Every row comes from one small tree of marks. The marks that hang from a mark follow it in brackets, in the order of their numbers. Every link used is in the known rows. Which tree was each row made from?
In the rows, 128 means zero.
Known rows:
J530{J732}: [ 98, 137, 105, 147, 148, 130, 117, 124, 122, 113, 106, 131, 133, 131, 148,
 112, 123, 178, 129, 135, 146,  98, 105, 135, 122]
J715{J449}: [114, 114, 110, 136, 141, 146, 111, 158, 116, 123,  95, 148, 150, 152, 159,
 110, 132, 150, 121, 144, 107, 123,  86, 141, 131]
J732{J282 J990{J6 J530}}: [102, 134, 172, 131, 122, 145,  59, 132, 103, 105, 155, 169, 202, 142, 117,
 125, 152, 164, 144, 152, 172, 138, 115, 143, 104]
J990{J6{J449}}: [106, 135, 164, 136, 139, 130,  83, 154, 150,  99, 141, 130, 140, 121, 112,
 124, 129, 190, 118, 141, 140, 132, 124, 140, 169]
J732{J990{J6{J449} J530}}: [112, 131, 186, 154, 142, 141,  52, 135, 142, 101, 144, 163, 172, 137, 109,
 123, 157, 183, 131, 160, 157, 136, 135, 152, 153]
J732{J990{J530}}: [108, 118, 146, 148, 138, 140,  78, 125, 116, 125, 117, 171, 164, 156, 132,
 107, 146, 138, 143, 153, 153, 123, 123, 143, 115]
J282{J732}: [119, 122, 112, 134, 114, 134,  95, 147, 120,  99, 102, 155, 137, 130, 151,
 116, 135, 140, 133, 140, 137, 104, 124, 116, 142]
J6{J990}: [103,  96, 144, 112, 139, 133, 117, 128, 149, 143, 103, 101, 119, 149, 125,
 114, 125, 144, 140, 133, 141, 121, 110, 151, 149]
J990{J6{J732}}: [103, 149, 138, 149, 137, 152,  99, 135, 147, 120, 144, 141, 152, 119, 107,
  98, 155, 196, 132, 151, 157, 139, 118, 142, 128]
J768{J253 J530{J732{J990{J6}}}}: [ 90, 151, 138, 203, 171, 122,  72, 131, 128, 110, 116, 121, 170, 140, 136,
 118, 175, 200, 140, 160, 174, 123, 100, 145, 104]
J768{J253}: [107, 120, 129, 138, 148, 127, 119, 148, 136, 125, 130, 137, 134, 142, 126,
  94, 109, 147, 148, 133, 124, 131,  90, 131, 145]
J6{J449 J990}: [111,  90, 169,  99, 145, 122, 103, 127, 175, 136, 123,  94, 112, 139, 117,
 117, 126, 156, 132, 135, 125, 117, 111, 157, 192]
J282{J732{J990{J6 J530}}}: [116, 140, 153, 166, 117, 150,  48, 142, 109,  76, 109, 191, 185, 133, 131,
 126, 173, 167, 140, 164, 172, 129, 146, 126, 122]
J6{J449}: [112, 116, 145, 122, 137, 125,  97, 141, 156, 119, 135, 128, 127, 135, 128,
 114, 118, 160, 125, 133, 121, 115, 112, 140, 175]
J282{J732{J990}}: [107, 126, 129, 136, 133, 131,  83, 137, 126, 100, 105, 153, 156, 140, 133,
 130, 167, 140, 143, 159, 143, 105, 129, 122, 123]
J990{J6 J530 J732}: [127, 136, 158, 149, 129, 162,  60, 141, 123,  96, 134, 189, 146, 120, 145,
 102, 142, 189, 129, 129, 167, 151, 129, 151, 120]
J449{J715}: [ 99, 104, 121, 140, 136, 129, 102, 132, 138, 109, 103, 130, 138, 136, 141,
 121, 111, 138, 125, 142, 137, 113, 131, 124, 158]
J732{J282 J990}: [ 94, 120, 151, 102, 137, 130,  96, 129, 119, 134, 154, 132, 172, 150, 116,
 127, 145, 143, 149, 150, 141, 116, 100, 137, 106]
J6{J449 J732{J990{J530}}}: [121, 124, 168, 135, 139, 142,  67, 108, 164, 135, 152, 168, 167, 142, 114,
  88, 171, 166, 137, 163, 137, 117, 113, 164, 154]
J282{J732{J990{J6{J449}}}}: [112, 142, 173, 142, 134, 129,  56, 148, 146,  76, 133, 146, 161, 122, 107,
 144, 180, 187, 131, 166, 145, 122, 144, 128, 162]
J768{J253 J530{J732{J990}}}: [ 97, 132, 119, 185, 171, 110,  88, 119, 131, 132, 107, 121, 153, 152, 151,
 109, 164, 172, 141, 151, 157, 107,  86, 145, 109]
J990{J6 J530{J732{J282}}}: [107, 145, 136, 147, 117, 146,  78, 127,  99,  92, 137, 169, 189, 124, 147,
 113, 127, 197, 132, 135, 179, 113, 102, 142, 113]

Write each row's tree:
[109, 129, 198, 120, 123, 138,  44, 131, 132, 103, 173, 163, 197, 135, 109,
 124, 157, 175, 134, 154, 156, 131, 116, 154, 148]
J732{J282 J990{J6{J449} J530}}
[122, 135, 168, 115, 114, 159,  61, 135, 117, 102, 164, 191, 170, 117, 145,
 106, 140, 181, 130, 124, 171, 151, 112, 152, 116]
J990{J6 J530 J732{J282}}
[134,  75, 189, 109, 139, 133,  64, 105, 183, 111, 116, 146, 115, 128, 151,
 108, 130, 157, 120, 127, 134, 127, 129, 175, 212]
J6{J449{J715} J990{J530 J732}}
[125, 138, 176, 157, 120, 139,  35, 138, 132,  70, 127, 183, 180, 128, 124,
 131, 177, 181, 130, 161, 155, 123, 145, 136, 165]
J282{J732{J990{J6{J449} J530}}}
[102, 145, 148, 154, 133, 141,  69, 149, 123,  79, 116, 157, 170, 130, 114,
 143, 180, 176, 141, 166, 162, 125, 144, 120, 124]
J282{J732{J990{J6}}}
[115,  98, 176,  66, 129, 134, 102, 104, 186, 153, 168,  98, 143, 133, 109,
  96, 147, 163, 136, 139, 124, 115,  87, 173, 185]
J6{J449 J732{J282} J990}
[115, 142, 163, 135, 120, 136,  65, 120, 125,  85, 155, 161, 182, 117, 145,
 115, 127, 208, 120, 131, 161, 110, 103, 152, 155]
J990{J6{J449} J530{J732{J282}}}
[105, 116, 158, 115, 122, 140,  72, 120, 110, 124, 147, 167, 190, 153, 133,
 116, 144, 132, 147, 150, 153, 119, 104, 145, 104]
J732{J282 J990{J530}}
[ 83, 153, 149, 137, 147, 135,  87, 123, 115,  98, 146, 131, 191, 129, 112,
 143, 163, 207, 139, 158, 172, 112, 107, 141,  96]
J530{J732{J282 J990{J6}}}
[108, 152, 129, 178, 132, 148,  74, 131, 109,  88, 109, 171, 166, 122, 147,
 112, 133, 203, 123, 138, 178, 119, 119, 142, 119]
J990{J6 J530{J732}}
[129,  95, 185,  83, 113, 140,  82,  97, 171, 147, 163, 136, 157, 135, 126,
  82, 142, 157, 137, 136, 136, 116,  88, 182, 187]
J6{J449 J732{J282} J990{J530}}
[112, 128, 119, 128, 118, 140,  89, 112, 102, 110, 129, 167, 176, 133, 167,
 102, 115, 163, 132, 125, 160,  96,  91, 140, 118]
J990{J530{J732{J282}}}
[122,  98, 161,  94, 111, 150,  92, 100, 142, 154, 145, 145, 161, 140, 129,
  81, 142, 144, 147, 138, 155, 121,  90, 173, 143]
J6{J732{J282} J990{J530}}
[104, 112, 183, 160, 142, 136,  44, 123, 150,  81, 129, 162, 180, 134, 117,
 136, 150, 176, 121, 164, 153, 127, 151, 142, 180]
J732{J990{J6{J449{J715}} J530}}
[116, 140, 154, 128, 103, 161,  72, 123, 122, 118, 165, 177, 193, 125, 124,
  86, 147, 180, 136, 143, 168, 135, 104, 149, 124]
J990{J6{J732{J282}} J530}
[131,  96, 173, 113, 130, 144,  85, 103, 180, 143, 132, 138, 133, 138, 120,
  78, 144, 163, 133, 142, 136, 122, 107, 179, 192]
J6{J449 J732 J990{J530}}
[106, 126, 113, 152, 141, 110,  95, 122, 118, 131, 135, 122, 163, 138, 173,
  96, 129, 162, 134, 125, 151, 103,  65, 142, 121]
J768{J253 J530{J732{J282}}}
[114, 105, 143, 111, 122, 137,  99,  99, 122, 125, 115, 134, 160, 139, 151,
 105, 124, 160, 141, 124, 162,  98,  86, 163, 135]
J6{J990{J530{J732{J282}}}}
[132,  95, 161, 115, 135, 150,  83, 119, 147, 131, 112, 156, 114, 140, 150,
  98, 139, 153, 138, 123, 153, 137, 115, 174, 143]
J6{J990{J530 J732}}
[131, 115, 150,  98, 113, 149,  73, 126, 116, 120, 155, 187, 153, 130, 162,
  93, 126, 147, 134, 117, 147, 131,  96, 157, 118]
J990{J530 J732{J282}}
[119, 102, 167, 100, 144, 135, 108, 110, 195, 150, 141, 100, 118, 134, 104,
  93, 148, 172, 132, 142, 125, 119, 103, 171, 192]
J6{J449 J732 J990}
[ 85, 136, 160, 163, 167, 119,  74, 114, 162,  73, 126, 118, 167, 125, 110,
 150, 159, 219, 120, 168, 150, 104, 142, 140, 172]
J530{J732{J990{J6{J449{J715}}}}}
